Known rows, with every step that occurs:
C, B, K, X: [-1.99  1.47  1.65  2.67  2.35 -1.73  0.08  3.37  1.12 -2.82  2.05  1.81
  2.61  0.61 -1.22 -3.18 -1.84 -0.45 -4.82  0.09 -0.91]
C, X, B, E: [ 1.24  3.90  0.33  0.33  1.02 -1.95 -2.41  5.88 -2.18  1.07  1.23  1.04
  1.01  1.67  2.28 -2.11 -2.60 -0.40  0.59 -0.09 -2.59]
C, B, E, X: [-2.42  1.36  3.54  1.78  1.02 -2.85 -4.09  0.98 -1.55  1.49  3.16  1.57
  1.45 -0.36 -0.02 -2.39 -5.68  2.11 -1.59  1.59 -2.15]
C, B, K: [-1.10  2.04  0.68  1.78  1.37 -3.66 -1.21  2.09  1.34 -2.65  1.71  0.71
  1.88  0.08 -0.45 -2.02 -4.64  1.94 -2.55  1.47  1.61]
X, C: [-0.11  0.30 -1.11 -2.09  0.15  1.41  0.82 -1.31 -0.78 -0.97  0.22  0.81
 -0.24 -0.38  0.18  0.65  4.66  0.32  1.29  0.01  0.54]
B, C, X: [-3.23  4.26  1.09  0.30  0.68 -0.15  2.22  2.06 -1.32 -1.10  2.11  3.65
 -2.59  3.48  0.66  1.92 -0.49 -0.43 -1.25  0.75 -0.67]
C, X, K: [ 0.87  1.45  1.36  0.43  2.82  0.03 -1.04  3.15 -2.05 -2.68  0.84  0.73
  1.42  1.04  1.32 -0.74  1.79 -0.74  0.32 -0.66  2.85]
C, B: [-0.98  3.89 -0.55 -0.02  0.31 -0.51 -1.64  0.64  0.24 -2.10  2.51  0.45
  0.67 -0.83 -0.52 -1.03 -2.42 -0.50  0.52  0.28  0.12]
K, X, C, B, Z: [-0.20  1.54  0.29 -3.47  0.68  2.30 -0.29  2.66 -2.34 -3.61  3.11  3.72
  1.52 -1.18  0.13 -2.86  2.92 -2.17 -0.83  0.51 -0.58]
C, X: [-1.19  2.32  0.22  0.84  1.01 -0.28 -0.66  2.28 -0.95 -1.13  2.55  1.34
 -0.35  2.07  1.14  0.12 -0.14 -1.05 -0.79 -0.69 -1.17]
K, X: [-0.83 -0.38  0.99  0.88  1.09  2.08  1.36  1.43 -0.25 -0.13  0.51  0.97
  0.67  0.51 -0.91 -1.11  2.88 -2.31 -2.70 -0.88 -2.89]
E, X, C: [-2.50 -0.31  0.92 -1.43  1.46  0.60  0.32 -2.54 -1.53  1.60  1.07  1.52
 -0.66  0.38 -1.41  0.57  2.98  1.63 -0.30  0.10 -0.46]
K, X, B, E: [ 1.59  1.26  1.21  0.64  1.07  0.33 -0.48  5.52 -1.41  1.90 -0.63  0.75
  1.82  0.03  0.87 -3.56  0.32 -1.80 -0.99 -0.13 -4.17]
B, X, C: [-2.06  0.76  0.51 -0.49  3.12  0.56  0.68 -1.07 -0.88 -2.57  1.18  3.36
  1.09  0.52  1.55 -0.38  3.08  2.44 -0.17  1.98 -1.09]
K, X, B: [ 0.36  2.61 -1.03 -0.50  1.84  1.90  1.27  3.53 -0.17  0.81 -0.80  0.50
  0.40  0.80 -1.02 -2.35  2.12 -3.27 -0.55 -1.47 -2.94]
B, C, X, K: [-1.31  3.68  2.16  0.03  2.44  0.13  1.47  3.26 -2.43 -2.71  0.45  2.68
 -0.82  2.64  0.98  1.20  1.42 -0.23 -0.51  1.17  3.47]
Z, X, C, B, K: [-1.18  2.50  3.04  0.05  2.98 -3.12 -1.02 -1.23  1.82 -4.75  3.50  0.19
  2.06  1.72  0.50 -3.06  2.07  2.21 -0.21  2.25 -1.07]
K, X, C: [-0.80  0.00 -0.13 -1.24  1.15  3.37  2.38  0.53 -1.19 -1.32  1.07  1.74
  0.44 -0.03 -0.80 -0.42  7.38 -2.05 -1.13 -0.83 -2.32]
C, B, K, X, Z: [-0.84  0.70  3.65  2.14  3.25 -2.57 -0.33  5.80  1.29 -2.58  2.15  2.45
  3.24 -0.64 -1.36 -5.98  0.51 -0.12 -5.45  1.38 -0.44]
E, X: [-2.31 -0.86  2.06  0.60  1.37 -0.82 -0.79 -1.55 -0.87  2.69  0.78  0.64
 -0.78  0.78 -1.51 -0.33 -1.39  1.41 -1.54 -0.10 -1.15]

Rows:
[-0.15  2.75  0.57 -0.93 -0.10 -0.72 -2.61  1.28 -1.80 -2.21  2.97  1.72
  2.08 -1.74  1.52 -1.39  0.37  1.03  1.34  1.51 -0.69]	X, C, B, E
[-0.27  1.77  2.28  0.30  2.17 -1.04 -1.08  4.23 -0.42 -0.87  2.41  2.11
  0.37  0.92  0.99 -2.51  1.85 -0.88 -1.34  0.61 -0.67]	C, X, Z
[-0.99 -0.23  3.53  1.22  4.05 -1.64 -0.51  1.83  0.15 -1.27  0.92  3.40
  2.02 -0.01  1.31 -3.89  0.84  2.35 -2.30  3.22 -0.99]	B, X, Z
[-0.77  2.26  1.48 -0.28  0.98  1.57 -1.12  2.83 -2.06 -2.31  3.52  2.71
  2.65 -1.35  0.68 -2.60  3.15 -1.32 -0.96  0.54 -3.34]	K, X, C, B, E
[-0.97 -2.44  1.89  2.59  2.16 -1.36  1.52  2.94  0.98 -1.04 -0.10  1.30
  1.85  1.27 -1.06 -2.38  0.99  0.26 -5.39 -0.12 -1.13]	B, K, X
[-1.43  0.51  1.12  0.91  2.84 -4.30 -0.25  1.90  0.36  2.94 -1.43  0.35
  0.30  1.72 -1.85 -2.42 -4.06  3.00 -2.76  0.32  0.40]	E, X, B, K
[-1.47 -1.57  3.94  0.11  2.48 -1.45 -1.06  0.64 -0.49  3.00  0.75  1.40
  0.09 -0.31 -1.60 -2.99  0.65  1.66 -2.24  1.32 -0.53]	E, X, Z
[-3.44  3.43  0.22 -1.33  1.79  0.15 -1.42 -2.02 -1.34 -0.33  3.72  1.93
 -0.10 -0.53 -1.77 -0.25  0.76  0.97  0.10  0.12 -0.40]	E, X, C, B
[-1.05  2.06 -0.06 -0.60  1.88 -1.10 -0.67  0.50 -0.85  3.70 -0.64  0.00
 -1.06  0.85 -1.86 -1.27 -2.20  0.45  0.17 -0.83 -1.06]	E, X, B
[ 1.89  3.43 -0.81 -2.73  0.82 -1.14 -1.36  5.70 -2.40 -0.32  0.80  2.17
  0.10  1.75  1.71 -2.43 -3.07 -1.46  1.08 -0.09  0.44]	C, X, B, Z
[ 0.18  5.68 -1.87 -0.55  1.59 -0.53 -0.80  4.37 -1.06 -0.09  1.00  0.70
 -0.40  2.16  0.68 -0.76 -1.09 -1.76  1.09 -1.40 -1.28]	C, X, B
[-0.86  5.51  2.36 -1.82  2.04 -0.76  1.87  0.05  0.69 -0.04 -0.46 -0.14
 -2.23  3.65  0.14 -1.34  0.67 -0.34  2.32  2.19 -2.95]	Z, X, B, C
[ 2.86  0.94 -0.90 -3.57 -0.37 -1.02 -0.68  3.54 -1.50  0.76 -1.66  0.74
  0.29 -0.25  0.90 -2.44 -2.74 -0.37  1.53  0.88  1.56]	X, B, Z
[-2.02  3.71  2.80  1.28  4.19 -2.30 -2.11  2.61  0.52 -3.49  3.40  3.78
  2.77 -1.00  0.81 -4.87 -1.59  1.56 -1.46  3.46 -0.85]	C, B, X, Z
[-1.37 -2.22  3.03 -0.64  0.70 -1.05 -1.42 -0.99 -2.54  2.63  1.42  1.72
  0.68 -0.16  0.45 -0.86  1.36  3.17 -0.89  1.21 -1.70]	B, E, X, C
[-1.17  3.70  2.09  1.48  5.01 -1.31 -2.33  1.47 -1.06 -5.21  1.83  2.50
  3.80 -0.99  1.15 -2.84 -1.77  1.44  0.01  2.35  2.76]	C, B, X, K
[-0.04  2.27  1.64  0.92 -0.33 -1.96 -3.36  2.37 -0.98 -1.19  2.62  0.64
  2.10 -1.27  1.26 -2.08 -4.15  0.73  0.22  1.67 -0.97]	C, B, E
[ 1.93 -0.53  4.68 -0.16  3.30 -0.61 -1.00 -0.83  0.06 -2.37 -0.35 -1.91
  1.91  0.91  1.03 -2.53  3.97  0.12  1.98  1.17  0.77]	Z, X, K
[ 1.72 -1.87  4.76 -1.99  0.64 -1.54 -1.43 -0.32 -0.16 -1.27  0.91  0.37
  0.68  1.51  2.04 -3.38 -0.22  0.39  0.58  2.22 -1.77]	B, Z, X
